Every row comes from one small tree of marks. Brackets hold a mark, then the marks that hang from it, in the order of their numbers. Every link used is in the known rows. Which tree was each row made from?
Known rows:
[J_853 J_109 J_593]: -.06  -.03  .13  -.03  .08  -.39  .13  -.05  .00  -.03  .04  -.01  -.01  .02  .03  .01  -.24  .07
[J_658 [J_358 [J_853 J_109 J_277 J_593]]]: -.10  .03  .13  -.26  .08  -.01  .18  .02  .03  -.05  .01  -.10  -.06  -.01  .04  -.01  -.18  -.10
[J_358 J_658]: -.03  -.04  .14  .37  .04  .01  .13  -.02  .04  .06  .08  -.02  -.13  .02  .07  -.06  -.13  .08
[J_658 [J_358 [J_853 J_277 J_593]]]: -.08  -.01  .12  -.23  .07  .15  .20  .03  .04  -.02  .03  -.11  -.07  .00  .07  .00  -.22  -.13
[J_109 [J_853 J_277 J_593 J_794]]: -.02  -.09  .14  -.07  .07  .07  .17  -.01  -.05  -.02  -.10  -.09  -.05  -.04  .05  .05  -.78  -.05
[J_794 [J_853 J_109]]: -.04  -.03  .13  .00  -.02  -.15  .13  -.09  .01  .03  .05  -.01  .03  -.02  .06  -.09  .00  .04
[J_358 J_853]: .01  -.08  .15  -.35  .07  .04  .13  -.13  .01  .06  .04  .03  -.07  .00  .09  -.08  -.01  .02
[J_853 J_109 J_277 J_593]: -.07  .00  .12  -.09  .07  -.12  .16  -.04  -.02  -.07  .03  -.05  -.01  .00  .02  .02  -.26  .03
[J_109 J_853]: .03  -.05  .10  .05  .08  .03  .09  -.05  .00  .04  .07  .01  -.06  .00  .10  -.08  -.53  .00
[J_853 J_593 J_794]: -.04  -.15  .14  -.08  .05  -.22  .16  -.05  -.02  .03  -.10  -.06  -.03  .01  .04  .11  -.30  .03
[J_658 [J_358 J_853]]: -.03  -.02  .10  -.19  .06  .10  .13  -.01  .06  .05  .05  -.04  -.08  .01  .09  -.04  -.01  -.08
[J_277 J_724 J_853]: .05  -.05  .16  .06  .01  -.15  -.08  .03  .05  .07  .00  .01  -.05  .09  .11  -.07  -.04  .05
[J_724 [J_277 [J_853 J_109 J_593 J_794]]]: .00  -.06  .17  -.14  .09  -.20  .02  .22  -.21  -.04  -.12  -.11  -.03  -.06  .03  -.08  -.37  -.01
[J_794 [J_853 J_109 J_593]]: -.07  -.03  .16  .01  .01  -.32  .18  -.07  .01  -.01  .04  -.04  .05  -.02  .04  -.06  -.22  .01
[J_593 J_853]: -.03  -.06  .09  -.03  .06  .00  .20  -.03  .00  .06  .02  -.02  -.07  .00  .10  -.06  -.03  .03
[J_658 [J_358 [J_853 J_277 J_593 J_794]]]: -.08  -.07  .14  -.30  .05  .13  .21  .02  .01  -.01  -.10  -.14  -.08  -.03  .05  .07  -.24  -.13
[J_109 [J_853 J_277]]: .02  -.02  .08  .01  .07  .27  .12  -.03  -.02  .00  .06  -.03  -.06  -.01  .09  -.07  -.55  -.03
[J_658 [J_358 [J_853 J_109 J_277]]]: -.06  .03  .10  -.26  .05  .14  .14  -.01  .03  -.02  .02  -.07  -.08  -.02  .06  -.04  .01  -.08
[J_853 J_109 [J_277 J_724] J_794]: -.01  -.06  .13  -.09  -.02  -.12  .09  -.17  .00  .03  -.16  -.02  -.03  .02  .06  .08  .10  .07
[J_277 J_724 [J_853 J_593 J_794]]: .01  -.12  .21  -.02  .01  -.36  -.03  .06  .02  .05  -.15  -.05  -.05  .06  .07  .04  -.27  .02

Which tree is each row?
-.06  -.05  .24  .02  .09  -.14  .21  -.06  .04  .02  .04  -.03  -.14  -.02  .05  -.09  -.31  .02 -> [J_358 J_658 [J_853 J_593]]
-.05  -.01  .17  .03  -.02  -.22  .18  -.14  .04  -.02  .00  -.05  .05  .01  .07  -.04  -.13  .00 -> [J_794 [J_853 J_109 [J_277 J_724] J_593]]
-.02  -.07  .22  -.05  .02  -.54  -.05  .04  .01  .01  -.17  -.03  -.04  .04  .04  .03  -.22  .05 -> [J_277 J_724 [J_853 J_109 J_593 J_794]]
-.07  -.08  .12  -.15  .03  -.22  .19  -.05  -.04  .05  -.14  -.04  -.07  -.05  .05  .01  .01  .06 -> [J_593 [J_853 J_109 J_794]]
-.02  -.05  .13  .04  .05  -.07  .15  -.12  .05  .00  .02  -.03  -.02  .07  .09  .05  -.19  .01 -> [J_853 [J_277 J_724] J_593]
-.08  -.07  .14  -.16  .03  -.16  .17  -.04  -.06  -.04  -.13  -.09  -.02  -.03  .00  .11  -.27  .03 -> [J_853 J_109 J_277 J_593 J_794]
-.05  -.12  .13  -.13  .03  .05  .19  -.03  -.04  -.01  -.11  -.10  -.03  -.01  .03  .12  -.32  -.01 -> [J_853 J_277 J_593 J_794]
.01  -.03  .13  .08  .08  -.04  .14  -.08  .04  -.01  .02  -.03  -.04  .02  .10  -.02  -.65  -.04 -> [J_109 [J_853 [J_277 J_724] J_593]]
-.10  -.03  .15  -.34  .05  -.04  .19  .01  .00  -.04  -.12  -.13  -.07  -.04  .03  .06  -.18  -.10 -> [J_658 [J_358 [J_853 J_109 J_277 J_593 J_794]]]
-.05  -.08  .20  -.13  .04  -.37  -.02  .14  -.05  -.02  -.14  -.07  -.04  .00  .00  .01  -.37  .04 -> [J_277 [J_853 J_109 J_593 J_794]]
-.05  -.07  .16  -.08  .02  -.32  .14  -.14  .00  -.02  -.17  -.05  -.02  .02  .04  .12  -.14  .05 -> [J_853 J_109 [J_277 J_724] J_593 J_794]
-.02  -.10  .12  -.09  .00  .07  .22  -.11  .00  .07  -.16  -.07  -.07  .01  .11  .04  .05  .02 -> [J_593 [J_853 [J_277 J_724] J_794]]
.00  -.09  .16  .01  .05  -.07  .14  -.09  .01  .01  -.13  -.06  -.05  .00  .09  .06  -.66  -.03 -> [J_109 [J_853 [J_277 J_724] J_593 J_794]]
-.07  -.10  .16  -.12  .05  -.43  .14  -.06  -.03  -.01  -.12  -.04  -.02  -.01  .01  .10  -.25  .06 -> [J_853 J_109 J_593 J_794]
-.05  -.10  .10  -.15  .01  .21  .24  -.02  -.05  .05  -.13  -.09  -.07  -.04  .07  .02  -.05  .00 -> [J_593 [J_853 J_277 J_794]]
-.07  -.11  .26  -.06  .06  -.18  .22  -.06  .01  .04  -.11  -.07  -.15  -.04  .04  -.02  -.33  .01 -> [J_358 J_658 [J_853 J_593 J_794]]
-.08  -.06  .11  -.19  .02  .02  .23  -.03  -.07  .01  -.15  -.08  -.07  -.05  .05  .01  -.01  .03 -> [J_593 [J_853 J_109 J_277 J_794]]
-.04  .00  .09  -.23  .05  .31  .16  .00  .04  .02  .04  -.08  -.08  .00  .09  -.03  -.02  -.11 -> [J_658 [J_358 [J_853 J_277]]]
-.05  -.09  .26  -.03  .03  -.08  .22  -.13  .04  .02  -.15  -.07  -.15  -.01  .07  .00  -.22  .00 -> [J_358 J_658 [J_853 [J_277 J_724] J_593 J_794]]
-.04  -.04  .25  -.07  .00  -.09  .16  -.17  .03  .03  -.16  -.03  -.15  -.03  .06  -.04  .05  .05 -> [J_358 J_658 [J_853 J_109 [J_277 J_724] J_794]]
-.04  -.03  .24  .05  .06  -.05  .21  -.13  .07  .01  -.01  -.04  -.14  .01  .08  -.07  -.21  .00 -> [J_358 J_658 [J_853 [J_277 J_724] J_593]]
-.02  -.06  .13  -.24  .01  .16  .14  -.08  .06  .05  -.12  -.09  -.09  .01  .10  .05  .08  -.10 -> [J_658 [J_358 [J_853 [J_277 J_724] J_794]]]
-.03  -.05  .16  .07  -.02  -.04  .20  -.12  .05  .02  .02  -.06  .04  .02  .10  -.03  -.18  -.03 -> [J_794 [J_853 [J_277 J_724] J_593]]
-.01  -.12  .15  -.02  .08  -.17  .14  -.02  -.03  .02  -.09  -.05  -.05  -.03  .06  .04  -.77  -.02 -> [J_109 [J_853 J_593 J_794]]
.01  -.09  .11  -.07  .04  .24  .13  -.03  -.05  .03  -.08  -.06  -.07  -.04  .08  .01  -.56  -.03 -> [J_109 [J_853 J_277 J_794]]
-.04  -.08  .22  -.42  .04  -.26  .17  -.20  .00  -.01  -.18  -.03  -.05  -.01  .05  .04  -.10  .01 -> [J_358 [J_853 J_109 [J_277 J_724] J_593 J_794]]
-.01  -.01  .20  .03  .04  -.51  -.06  .04  .05  -.01  -.03  .00  -.03  .07  .05  -.04  -.21  .05 -> [J_277 J_724 [J_853 J_109 J_593]]
